What can hang from each mark:
Q293: Q44 Q291
Q578: Q788
Q603: Q788
Q291: Q293
Q513: Q603
Q788: Q291 Q411 Q578 Q603
Q515: Q578
Q44: Q788

Every row comes from one small tree of marks. Brackets hold a mark, then the marks that hang from it, in the order of their numbers. Every link used is in the known rows. Which tree was each row made from?
Known rows:
{Q788 Q291 Q411 Q578}: [-1.63  0.21 -0.77  1.41  3.10  0.02  4.57  2.90 -0.84 -1.50  0.97 -2.34
  1.15 -0.95 -0.35 -2.69 -0.25  0.44  5.15]
{Q293 {Q44 {Q788 Q578 Q603}} Q291}: [-0.13  1.43 -0.10  0.02 -0.20  0.25 -0.14 -3.07 -1.37  2.77  0.39 -0.31
  1.70  0.54 -2.84 -1.71  0.59 -0.42 -1.73]
{Q513 {Q603 Q788}}: [-0.52  1.33  0.53  2.32 -1.34  2.25 -4.97 -0.94 -0.50 -1.64 -1.42 -1.54
 -1.98  0.71  1.40  2.03 -1.22 -0.64 -2.74]
{Q578 {Q788 Q291 Q411 Q603}}: [-1.74 -2.67 -2.73  2.60  1.79 -2.73 -1.47  2.12  1.15 -3.56 -0.21  0.50
 -2.44  0.34  6.34  1.96  0.86 -0.91  0.40]
{Q603 {Q788 Q291 Q411}}: [-0.65  2.29  0.37  0.81  0.54  0.93 -2.79 -0.55  1.32 -1.18 -0.84  1.82
 -1.96 -0.59  1.24 -1.38 -1.99  2.88  0.07]
{Q603 Q788}: [-0.01  2.21 -0.64  0.41 -0.77  1.99 -6.46 -3.35  0.12  0.59 -1.40  1.13
 -1.48  0.23  1.61  1.60 -2.50  1.98 -3.84]
{Q44 Q788}: [-1.83  1.77 -0.41  0.54 -1.69  0.48 -3.23 -2.10 -0.58  1.75 -1.89  1.02
 -0.49  0.20 -2.38  0.33 -0.91  0.17 -2.55]
{Q603 {Q788 {Q291 Q293} Q411 Q578}}: [-0.16  0.76  1.90 -1.18  0.08  0.91 -0.93 -0.14  0.67 -0.76  1.14  0.27
 -0.11 -0.28  0.21 -1.33 -1.26  2.31  1.65]
{Q291 {Q293 {Q44 {Q788 Q578 Q603}}}}: [ 4.19 -1.25  1.10 -3.12 -0.89  0.74 -0.67 -1.33  1.82  2.09 -0.27 -0.36
  1.76  0.34 -1.38  2.88  1.56 -0.12 -2.81]
{Q513 {Q603 {Q788 Q291 Q411 Q578}}}: [-1.14  0.72  1.32  2.00 -0.34  1.43 -0.76  0.77 -1.16 -2.49 -0.06 -1.84
 -1.32  0.40  0.51 -0.43 -1.02 -0.57  1.08]
{Q578 Q788}: [-1.46 -0.26 -3.96  2.26  1.62 -0.18 -4.07  0.20  0.41 -1.30 -0.50 -1.78
 -1.07  0.32  4.39  3.97  0.28 -1.31 -2.12]
{Q44 {Q788 Q291 Q411 Q578}}: [-2.65  0.83  0.70  0.16 -0.27 -0.65  2.68  0.30 -1.45  0.54  0.05  0.51
  0.38 -0.26 -3.56 -3.22 -0.56  0.29  2.93]
{Q44 {Q788 Q291 Q578}}: [-2.33  0.51  0.53 -1.04 -2.15  0.14  0.79 -0.91 -2.82  1.58  1.13  0.62
  0.60  0.04 -2.27 -1.84 -1.28 -0.25  0.65]
{Q291 Q293}: [ 1.34  0.18  0.39 -0.52 -0.05  1.61 -4.52  0.94  3.11  0.04 -0.67 -2.11
  0.83 -0.55  0.81  3.70  0.95  0.72 -2.46]
{Q293 {Q44 {Q788 Q603}} Q291}: [ 0.13  2.10 -0.14  0.57 -0.22  0.27 -1.68 -2.87  0.05  2.41 -0.59  0.57
  0.71  0.27 -2.33 -1.26  0.60  0.13 -2.80]
{Q578 {Q788 {Q291 {Q293 Q44}} Q411}}: [ 0.53 -0.85 -1.69  0.68  2.97 -0.99  0.73  3.41  3.01 -2.41  0.66 -1.20
 -0.71 -0.66  3.24  1.68  1.99 -0.27  1.66]
{Q293 {Q44 {Q788 Q411}} Q291}: [-0.34  3.97 -0.12  1.44  1.94  0.73  0.53 -1.39  1.27  2.07 -1.12 -0.65
  1.22 -0.54 -4.91 -2.88  1.07  0.83 -0.22]
{Q788 Q291 Q411 Q578 Q603}: [-1.24 -3.32 -0.52  1.37  1.36 -2.01  3.15  1.65 -1.49 -2.28  0.44 -0.09
 -0.07  0.32  2.94 -1.43 -0.07 -0.24  3.25]
{Q513 Q603}: [-0.64  0.77 -0.76  3.41  0.04  1.93 -3.12  0.95 -0.39 -1.87 -1.71 -3.30
 -1.05  0.35  1.14  2.62 -0.06 -1.76 -1.83]
{Q515 {Q578 Q788}}: [ 1.24  1.29 -2.61  1.90  0.84  0.21 -1.61  2.30  1.79 -2.30 -1.95 -0.52
 -3.26 -0.09  4.03  6.05 -0.71 -2.23 -1.37]
{Q44 {Q788 {Q291 Q293} Q411 Q578}}: [-1.87  0.25  2.05 -1.05 -0.83 -0.64  2.32  1.12 -0.10  0.48  0.64  0.26
  0.88 -0.35 -3.84 -2.62  0.31  0.45  2.90]

Write each row's tree:
[ 3.64  1.46 -0.95 -1.71  0.26  1.26  2.18 -1.89  0.09  2.70 -0.92  1.37
  0.60 -0.42 -2.14  0.05 -0.09  0.30 -2.01]  {Q293 {Q44 {Q788 Q291}}}
[ 3.11  1.01 -0.74 -1.49  1.58  0.63  5.06 -1.21 -0.41  2.29 -0.67  0.38
  1.48 -0.35 -3.69 -1.42  0.31  0.11  0.65]  {Q293 {Q44 {Q788 Q291 Q411 Q578}}}
[-2.08 -1.92  0.67 -1.02 -3.33 -1.37 -0.34 -1.77 -3.21  1.12  0.76  2.30
 -0.24  0.87  0.05 -0.93 -1.19 -0.73 -0.72]  {Q44 {Q788 Q291 Q578 Q603}}
[ 2.64 -1.15  0.73 -3.06  0.44  1.42  3.41  1.72 -0.60  0.82  3.24 -2.25
  2.73 -0.67  0.37  0.31  0.42 -0.05  1.73]  {Q788 {Q291 {Q293 Q44}} Q578}
[ 1.22 -3.61 -1.73 -0.60 -0.10 -1.81 -2.32  1.34  1.33 -1.92  1.40  0.56
 -1.35  0.47  6.86  4.07  1.32 -1.34 -1.93]  {Q578 {Q788 {Q291 {Q293 Q44}} Q603}}
[-1.19 -2.48  2.04 -2.27 -3.84 -1.33 -0.73 -0.96 -1.81  0.91  1.39  1.99
  0.22  0.79 -0.21 -0.29 -0.25 -0.58 -0.65]  {Q44 {Q788 {Q291 Q293} Q578 Q603}}
[ 0.87  1.31 -1.88  2.15  1.74 -0.56  0.95  4.24  2.62 -3.55 -1.60 -0.01
 -3.60 -0.66  3.78  3.97 -0.37 -1.64  1.39]  {Q515 {Q578 {Q788 Q291 Q411}}}
[ 3.79  0.03  1.11 -2.51  0.65  1.03  0.82 -0.26  2.69  1.83 -0.68 -1.23
  2.02 -0.25 -3.21  1.74  1.88  0.42 -0.99]  {Q291 {Q293 {Q44 {Q788 Q411 Q578}}}}
[-0.88  1.36  1.24  2.52 -0.36  1.50 -2.36  0.98  0.31 -2.88 -0.97 -0.91
 -2.33  0.08  1.13 -0.04 -0.86 -0.02  0.03]  {Q513 {Q603 {Q788 Q291 Q411}}}
[-0.56  3.34 -0.04  0.91  2.01  0.70  2.02 -1.59 -0.14  2.40 -0.19 -1.55
  2.24 -0.21 -5.43 -3.34  0.98  0.27  0.80]  {Q293 {Q44 {Q788 Q411 Q578}} Q291}
[-0.09  2.33  0.00  1.36  1.13 -0.28 -0.21 -2.01  0.96  1.69 -1.35  0.43
  0.64  0.09 -3.29 -2.27  1.20  0.49 -1.22]  {Q293 {Q44 {Q788 Q411 Q603}} Q291}
[-0.29  3.08 -0.16  0.09  0.69  1.27  0.68 -2.47 -1.12  3.13  0.63 -1.41
  2.34 -0.04 -4.53 -2.34  0.48 -0.05 -0.76]  {Q293 {Q44 {Q788 Q578}} Q291}
[-2.40 -1.54  0.79  0.13 -1.48 -2.14  1.65 -0.60 -1.85  0.05 -0.24  2.11
 -0.48  0.59 -1.30 -2.36 -0.43 -0.25  1.57]  {Q44 {Q788 Q291 Q411 Q578 Q603}}
[-1.03  0.83  1.85 -1.49 -2.70  0.15 -1.86  0.22  0.57  1.01  0.34  1.73
 -0.34 -0.43 -1.74 -0.55 -0.28  0.65 -0.80]  {Q44 {Q788 {Q291 Q293}}}
[ 0.30  0.41  1.70 -2.42 -1.71  1.72 -2.90 -1.30 -0.65  0.30  2.14  0.45
  0.11 -0.01  1.59  0.05 -1.97  1.77 -0.63]  {Q603 {Q788 {Q291 Q293} Q578}}
[ 2.06 -0.75  0.96 -1.39  3.10  0.36  6.28  3.44  1.34 -0.69  1.70 -2.47
  2.46 -1.08 -1.53 -1.74  1.48  0.61  4.98]  {Q788 {Q291 {Q293 Q44}} Q411 Q578}
[-1.38 -0.08  1.90 -2.22 -2.73  0.14  0.37 -0.06 -1.42  1.49  1.70  0.44
  1.10 -0.07 -2.57 -1.13 -0.41 -0.08  0.69]  {Q44 {Q788 {Q291 Q293} Q578}}
[ 3.83 -0.22 -0.80 -1.79 -0.58  0.24  1.50 -2.46 -0.25  2.32 -1.09  2.51
 -0.02  0.19 -0.49  0.63 -0.02 -0.08 -2.95]  {Q293 {Q44 {Q788 Q291 Q603}}}
[-0.03 -4.16  1.40 -0.39  0.64 -2.09  2.53  2.71  0.52 -2.45  1.29 -0.43
  0.63  0.17  2.52 -0.50  1.14  0.01  3.37]  {Q788 {Q291 Q293} Q411 Q578 Q603}
[-0.79 -1.93 -0.73  2.43  1.30 -2.03 -0.03  2.13  1.38 -2.97 -1.54  1.75
 -2.07 -0.30  4.08 -0.44  0.07  0.82  1.10]  {Q788 Q291 Q411 Q603}
[ 3.03 -4.64  0.95 -3.11 -1.28 -0.67  1.89  0.47 -1.18  0.05  2.76 -0.03
  1.50  0.50  3.69  1.59  0.55 -0.81 -0.21]  {Q788 {Q291 {Q293 Q44}} Q578 Q603}
[-2.55  1.09 -0.21  1.00  0.18 -0.47  0.99 -1.33 -1.25  1.18 -1.60 -0.33
  0.67  0.32 -4.59 -1.75 -0.34 -0.06  1.24]  {Q44 {Q788 Q411 Q578}}
[-0.60 -3.80 -0.77 -0.34 -1.25 -1.00  0.33 -0.05 -3.36 -0.80  1.98  0.15
  0.23  0.71  4.84  0.62 -1.12 -0.98  0.03]  {Q788 Q291 Q578 Q603}
[-1.30 -1.23  2.09 -0.36 -2.12 -2.09 -1.00  0.50  1.53 -0.59 -1.09  3.12
 -1.38  0.09 -0.76 -1.04  0.56  0.70  0.14]  {Q44 {Q788 {Q291 Q293} Q411 Q603}}
[-1.98 -0.24 -2.92  2.63  3.03 -1.26 -0.39  3.04  1.50 -2.98  0.10 -1.05
 -1.58 -0.52  4.07  1.04  0.78 -0.41  1.77]  {Q578 {Q788 Q291 Q411}}
[ 3.60 -0.88 -0.79 -2.30 -0.47  0.15  2.99 -2.69 -1.66  2.69 -0.18  1.61
  0.93  0.45 -1.07  0.20 -0.15 -0.62 -1.84]  {Q293 {Q44 {Q788 Q291 Q578 Q603}}}
